Each row was made from one walk, in order. Every step used is in the known rows, and no mark comes twice. Write each row's walk.
Known rows
J > S > L > D > F: [-0.16 -0.63  3.75 -1.84 -2.80  2.50 -1.83  0.60 -1.97  2.57 -0.61  1.83
  0.42 -3.29 -0.92  0.15 -0.90 -4.48 -1.63 -0.82  2.32]
M > B > J > S > L: [ 1.18 -1.79  0.85 -2.10 -0.14  1.64 -0.63 -2.01  0.90  3.70 -2.10 -0.31
  1.97  0.11 -2.26 -1.58 -0.04 -3.00 -1.95 -1.42 -1.60]
J > S > L: [ 0.63 -1.90  3.39 -1.94 -0.90  2.34 -0.32 -0.87 -0.65  1.68 -1.88  1.22
  0.80 -1.02 -0.45 -0.94  0.07 -2.93 -1.58 -2.14  0.35]
J > S > L > B: [ 0.91 -3.95  3.39 -3.71 -0.58  2.73 -1.88  0.64 -1.41  1.60  0.39  2.92
  0.69 -1.35 -1.01 -0.91 -0.39 -3.37 -2.64 -2.16 -2.58]
N > D > F > B: [-0.09  1.96 -0.08  1.20  1.77 -1.97 -0.05 -1.88  0.99 -1.33  0.76 -2.85
  2.04 -0.36  0.23  0.28 -0.53  0.56  3.13  1.32  1.85]
J > S > L > D: [-0.57 -0.68  2.62 -2.38 -2.00  3.45 -0.91  1.32 -1.65  2.07 -0.80  1.64
 -0.36 -2.04 -1.74  0.27 -1.42 -3.72 -2.67 -1.52 -0.22]
B > L > D: [-0.37  1.18 -0.29 -0.69 -0.40  0.63 -1.08  2.28 -0.58  0.92 -0.46  1.64
 -0.94 -1.67 -3.10  1.92 -1.52 -3.56 -1.56 -0.48  1.33]
N > D > F > B > J > S > L: [ 2.23 -0.23  0.44 -3.51  0.33  0.33 -0.46 -2.92  1.94  2.03 -1.20 -2.30
  3.24 -0.93 -2.22 -0.31 -1.17 -2.09  1.77 -1.18  2.71]
N > B: [-2.74  0.21  0.27  1.02  2.06  1.05 -0.66 -1.31  0.39  0.07  0.88 -2.48
  0.51  0.43 -0.08  0.20  0.29 -1.58 -1.01  0.56 -0.50]
B > F > D > L > S: [ 5.11 -2.06 -1.54 -2.26 -1.97 -4.72  1.28  3.15  1.25  1.13  2.28 -4.55
 -0.69 -1.15 -2.19  0.30  0.23 -0.30  1.72  0.53  4.75]
N > D > L > B > J: [ 2.67 -1.01 -3.43 -2.17  0.66 -0.55  0.41  2.38  2.59  1.16  5.18 -0.39
  0.75 -1.48 -3.53  2.68 -1.85  0.42 -0.35  2.19 -1.77]
M > B > N > D: [ 1.20  2.40 -0.28  0.90  4.15  0.52 -0.52 -0.95  0.90  1.20  1.55 -5.17
  1.59  0.61 -0.40  1.84  0.91 -0.80 -2.13  2.04 -3.01]
F > B > J > S > L: [ 0.96 -1.66 -0.83 -4.56 -1.43  1.17 -0.08 -2.23  1.62  1.70 -2.78 -0.08
  1.47  1.14 -2.98 -1.96 -1.96 -1.78  1.01 -3.12  1.50]
L > D: [-1.21  1.19 -0.98 -0.48 -1.22  1.22 -0.77  2.06 -0.98  0.64  0.98  0.03
 -1.15 -1.07 -0.88  1.17 -1.04 -0.77 -0.82  0.68 -0.31]
F > B: [-1.22  0.60 -1.16  0.11 -0.07 -0.80  0.04 -1.32  0.58 -1.93 -0.64 -0.48
  0.38  1.67 -0.49 -1.33 -1.40  1.01  2.47 -0.40  0.63]
F > D > N > B > J > S > L: [ 4.10 -3.10 -0.80 -3.21  0.83  0.01  0.83 -1.58  0.41  7.06  2.32 -4.21
  0.91 -0.74 -0.53  0.55  0.41 -5.17  1.08 -1.73  1.24]
D > N > B > J > S > L: [ 2.37 -3.19  1.01 -2.17  0.90  2.04 -0.51 -1.72  1.06  5.63  2.67 -2.07
  1.44 -1.26 -1.54  0.55  0.63 -4.85 -0.09 -1.34  0.31]
S > L: [ 0.99 -0.47  0.98 -1.83  0.23  3.10 -0.10  0.73 -0.39  1.89 -0.99  0.94
  1.05 -1.19 -0.81 -1.89  0.48 -1.46 -0.89 -0.74 -0.64]
F > B > L > S: [ 0.13 -0.72  1.94 -1.39  0.60 -1.51 -1.88 -0.01  0.86 -2.74 -1.33  1.26
  0.48  0.97 -2.68 -1.68 -0.41 -2.98  2.99 -1.09  3.15]
F > B > N: [ 0.88  0.78 -1.93 -1.89  0.18  0.02 -0.36 -1.29  0.73 -0.52 -0.01 -2.17
 -0.03  2.36 -0.89 -0.45 -1.12  0.20  1.41 -0.89  1.36]
J > S > L > B > N: [ 2.80 -3.71  2.69 -5.79 -0.44  3.48 -2.70  0.66 -1.34  2.92  0.93  1.31
  0.31 -0.58 -1.52 -0.17 -0.15 -4.24 -3.88 -2.83 -1.89]

Write each row's walk
[-0.45  0.64  0.11 -2.19 -0.69  4.26 -0.69  2.94 -1.44  2.58  0.25  1.04
  0.00 -2.37 -1.72 -0.70 -0.74 -2.11 -1.66 -0.02 -0.86]
S > L > D
[ 8.00 -6.02 -0.08 -5.24 -0.78 -2.60 -0.57  2.26 -1.76  6.74  3.49 -3.73
  0.20 -2.81 -0.86  0.17  1.11 -3.53 -0.44 -2.40 -0.95]
J > S > L > B > F > D > N
[ 1.81 -2.37  0.89 -1.83 -0.06  1.28 -1.19  1.60 -0.79  5.44  3.39 -5.64
  0.26 -3.64 -2.51  1.84  0.57 -5.06 -2.17 -0.68  0.21]
J > S > L > D > N > B > F
[ 0.86  1.59  1.21  1.00  1.74 -1.00 -0.23 -0.58  0.22  0.39  1.33 -2.16
  1.74 -2.08  0.72  1.44  0.84 -0.50  0.42  1.78  1.15]
N > D > F
[ 1.74 -0.82 -3.48 -1.96  1.67 -3.01  0.63 -0.48  0.59  2.98  0.72 -8.74
  0.44  0.41 -1.26  0.65  0.53 -0.86 -0.88 -0.43  1.30]
N > B > F > D
[ 1.17 -2.80  0.83 -3.61  0.43  3.26 -1.96  2.23 -1.32  2.20  1.32  2.17
  1.07 -1.75 -1.28 -2.12  0.31 -1.86 -1.82 -0.67 -3.46]
S > L > B
[ 3.30  0.62  1.41 -1.04  1.26 -0.03  0.05  2.14  1.80 -0.86  4.25 -2.58
  0.06 -0.98 -1.54  2.46  0.45 -1.39  0.32  2.04  2.60]
B > N > D > L > S
[ 2.60 -2.28 -0.78 -2.21 -0.34 -1.18  0.22  0.46  2.46  0.94  4.13  0.33
  0.41 -1.06 -3.45  3.99 -2.31 -0.88 -1.23  0.53 -0.58]
N > D > L > B > J > S
[ 7.35 -4.06 -3.35 -3.22  0.23 -4.63 -0.04  3.30 -0.96  5.21  5.63 -5.22
 -0.53 -1.85 -0.18  1.08  0.95 -0.67  1.42 -0.20 -1.44]
L > B > F > D > N
[-1.28  1.73  1.30  2.23  0.36 -1.04 -2.41  0.83 -0.87  1.68 -0.59  1.08
  0.77 -2.56 -2.21  1.27 -0.47 -4.99 -1.41  1.66  1.06]
M > B > L > D > F
[ 2.85 -2.42  0.10 -5.75  0.71  4.15 -2.53  2.22 -1.30  3.34  1.86  0.75
  0.61 -1.00 -1.62 -1.09  0.35 -2.44 -2.88 -1.37 -3.20]
S > L > B > N
[ 0.81  1.67 -0.55  2.41  1.13 -0.78  2.13  1.18  1.80 -0.78  2.82 -0.96
  0.58 -1.71 -1.35  2.75 -0.90  0.66  0.32  2.48  0.70]
N > D > L
[ 0.72  0.10 -3.10 -2.07 -1.21 -2.13 -0.70 -2.12  1.91  0.78 -0.40 -1.09
  1.34  0.74 -1.64 -1.01 -1.68  0.67  3.79 -0.42  3.54]
D > F > B > J
[ 0.86  0.73  0.45  3.14  1.14 -1.24 -1.26  2.31 -0.89  2.96  2.58  0.50
 -0.24 -2.38 -1.66  2.36  0.10 -4.75  0.11  1.88 -1.32]
M > B > L > D > N
[ 2.46 -1.78 -1.46  0.69  1.86 -2.24 -0.36  0.43  0.78  3.40  4.31 -6.97
  0.67 -1.71 -1.02  1.74  1.82 -1.41  0.57  0.88  0.43]
D > N > B > F
[-0.26 -2.17  0.77 -3.77  0.75  3.07 -0.85 -2.39  1.47  3.49 -0.87 -1.56
  1.60 -0.03 -2.66 -0.41 -0.33 -4.00 -2.27 -2.00  0.38]
N > B > J > S > L
[ 0.86 -0.82  1.15  1.90  3.04 -0.69 -0.74 -0.37  0.47  2.29  2.71 -1.06
  0.42 -1.51 -0.99  2.00  1.00 -5.09  0.83  0.62  1.12]
D > N > B > L
[ 4.80 -0.87 -4.03 -1.15 -1.76 -4.66  2.93  1.97  1.06  2.51  1.29 -4.75
 -0.57 -1.18 -1.96  1.42 -1.11  0.73  0.72  0.06  3.60]
B > F > D > L
[ 0.76  0.92 -0.36  0.25  1.65  0.22 -1.02 -0.94  0.27  1.67  0.26 -2.82
  0.72  1.26 -0.21  0.22  0.69 -1.18 -1.88  0.80 -1.85]
M > B > N
[ 1.24 -0.55 -2.48 -2.80  0.77  3.88 -1.06  2.18  0.41  6.34  4.73 -2.76
  0.59 -2.71 -2.82  0.85 -0.23 -4.08  0.08  0.80 -0.94]
S > L > D > N > B > J
[ 1.23  0.94 -0.76 -1.67 -0.49 -0.95 -1.35 -1.66  0.40 -0.04 -0.01 -1.93
  0.67  1.00 -0.04 -0.37 -0.93 -0.74  2.31 -0.37  3.77]
D > F > B > N
[ 3.58 -2.17  3.80 -4.79  1.45  2.60 -3.04 -0.01 -1.14  3.31  2.31 -1.07
  2.04 -2.65 -0.67  1.37  0.70 -4.59 -3.23 -0.98 -0.97]
J > S > L > B > N > D > F
[ 3.89 -3.81 -2.45 -3.92 -3.00 -3.21  1.32  0.74  1.18  2.82  2.61  0.79
 -1.10  0.14 -2.54  2.27 -3.00 -1.71 -0.01 -1.11  1.09]
F > D > L > B > J > S
[-2.14  1.79 -0.89  0.00 -1.96 -0.78 -1.31  0.41 -0.67 -0.67  0.68 -0.31
 -0.02 -0.79 -0.50 -0.16 -2.36 -0.66  2.32  0.97  2.78]
L > D > F > B
[ 1.26 -0.61 -2.27  0.25  0.68 -1.11 -1.10  2.73 -0.12  4.00  5.35 -6.90
 -0.51 -2.72 -1.98  2.90  0.56 -2.31 -0.64  1.33 -0.08]
L > D > N > B > F
[-0.73 -1.49  3.24  0.06  0.12  3.40 -1.28  0.74 -1.37  4.10  3.61 -1.08
 -0.13 -2.89 -0.71  1.49  0.10 -6.01 -1.21 -0.03 -0.32]
J > S > L > D > N > B
